In the rows, zero is written as 128.
Known rows, with every step that occurs
G-B-Q-K: [128  95 149  62 172 151 122 119 155 138 105 115 126 124 156 181 158 183
 161 141 102]
K-Q-B-T-V: [124  99 126  84  82 134  95 168 150 148 149 140 181 175 120 137 156 189
 158 148  74]
B-Z: [138 116 128  85 154 153 106 123 132 164 116 100 138 125 142 163 148 175
 143 133 128]
V-T-B-J-C: [135 164 121 126 197 188 130 134 132 155 170  67 213 182 127 166 143 172
 108  93 125]
G-B-T-V: [113 109 119  88 118 137  72 142 140 169 152 134 217 197 113 153 135 181
 164 126 102]
G-B-Z-K: [162  86 140  57 157 143  99 109 164 156  95 127 132 142 145 184 156 176
 156 152 119]
C-J-B: [138 174 140 109 187 139 173 129 143 149 143 110 170 149 139 119 164 168
 150 121 152]
J-B: [147 151 126  94 161 148 141 131 118 149 137 110 166 147 132 124 163 159
 138 127 134]
C-J: [109 160 134 108 174 126 156 137 144 150 136  98 169 156 151 149 139 190
 167 123 155]
G-B-J: [118 138 141 104 185 148 132 108 160 157 123 109 203 182 127 175 141 164
 156 120 124]
G-B-T: [128 109 130  82 144 130  98 117 141 188 137 143 189 177 119 130 147 151
 163 132 125]
G-B: [118 127 134  80 154 129 106 127 139 164 115 123 184 167 130 148 135 169
 156 135 140]
Q-B: [138 119 133  86 133 127 129 149 124 159 116 117 170 163 125 124 150 172
 139 156 124]
J-B-Q-K: [158 117 141  75 180 170 158 124 134 126 125 102 108 101 159 159 187 175
 143 133  95]
V-T-B-Z-K: [181  80 120  67 162 173  60 136 117 165 133 106 131 141 151 187 167 181
 119 125 107]
Z-B-T-V: [133 112 112  87 115 129  85 136 137 165 155 141 203 199 118 149 143 187
 155 148  94]
K-Q: [108 131 131  82 133 132 122 144 147 128 125 114 147 135 158 165 146 189
 166 129 124]
Z-K-Q: [136 109 129  65 134 129 133 142 161 104 120 117 121 139 176 196 158 205
 175 139 109]
V-T: [115 120 104 106 140 154 103 152  93 157 152 110 170 162 152 156 135 191
 129 108 118]
P-Q-K: [111 108 145  78 130 138 128 147 132 130 121  85 130 115 162 176 146 186
 159 150 147]
V-T-B-Q: [140 112 124  85 182 176  80 142 111 161 156 109 140 137 147 164 154 191
 122  94  97]
Z-K-Q-P: [138 106 116  66 106 117 143 137 170  73 116 122 111 132 197 196 154 205
 177 145 107]
C-J-B-T-V: [135 156 124 119 149 147 141 144 143 156 180 120 200 179 122 122 162 180
 157 112 112]

Rows
[140 133 141 110 164 145 158 130 142 156 122 104 186 178 122 152 155 167
 138 142 109]
Q-B-J
[128 116 142  76 119 125 126 151 149 142 112 131 150 146 136 133 156 178
 151 157 112]
K-Q-B
[147  96 149  69 124 143 108 135 159 158 100 132 124 118 133 138 166 169
 141 162 105]
K-Q-B-Z
[115 117 104 100 111 143  93 155 120 153 167 111 197 182 127 161 139 195
 163 119  96]
B-T-V
[166 132 133  87 164 167 122 113 128 166 123 112 140 118 129 131 173 151
 128 132 127]
J-B-Z
[143 131 111 102 124 155 109 148 119 155 173 121 198 176 116 131 162 173
 146 119  94]
J-B-T-V
[171 130 153  75 174 150 162 115 192 125 122 127  98 107 167 162 191 181
 160 136 120]
C-J-B-Z-K-Q
[141 179 139 111 208 169 149 121 159 146 146  56 209 172 121 167 146 165
 132 114 140]
T-B-J-C
[154  94 141  58 117 121 139 152 163 120 107 134 125 152 155 162 169 195
 160 168  99]
Z-K-Q-B
[122 129 160 108 148 142 155 136 155 149 130 105 170 159 122 146 149 175
 144 146 125]
P-Q-B-J
[140 122 138  72 172 139 129 111 153 149 119 137 130 144 147 155 153 192
 150 144 102]
Z-B-Q
[142 120 123  74 147 127 138 105 164 119 116 143 119 134 170 155 149 192
 153 146  98]
Z-B-Q-P
[148  90 129  73 177 181  86 145 108 149 141  94 124 119 163 184 169 188
 124 114  89]
V-T-B-Q-K
[119 161 160 118 156 153 187 137 175 140 139  84 181 162 117 134 142 177
 131 143 139]
P-Q-B-J-C
[125 159 150 110 156 155 189 134 188 124 130  94 181 162 128 147 155 177
 138 141 108]
K-Q-B-J-C
[171  77 128  58 149 171  57 139 143 147 129 120 112 121 163 196 174 186
 130 124  93]
V-T-B-Z-K-Q
[146 113 123  79 141 123 111 112 137 186 137 150 177 178 125 126 154 158
 154 154 118]
Z-B-T
[156  87 122  60 111 136 125 119 180  90 102 124  84 102 194 200 163 194
 166 149  98]
B-Z-K-Q-P
[132 100 148  85 108 127 119 147 136 179 143 139 157 154 115 103 156 162
 149 156 129]
P-Q-B-T
[157 133 123  94 150 151 137 123 119 174 156 133 173 155 121 107 177 144
 145 124 119]
J-B-T
[125 124 116  88 143 141 146 123 146 106 128 115 113 119 177 166 144 199
 158 120 101]
B-Q-P
[147 125 128  73 164 146 110 124 146 117 129 106 127 121 163 164 154 182
 150 119 112]
T-B-Q-P
[156 107 149  83 147 140 166 133 182 112 113 121 142 166 152 190 173 190
 160 153  81]
Z-K-Q-B-J
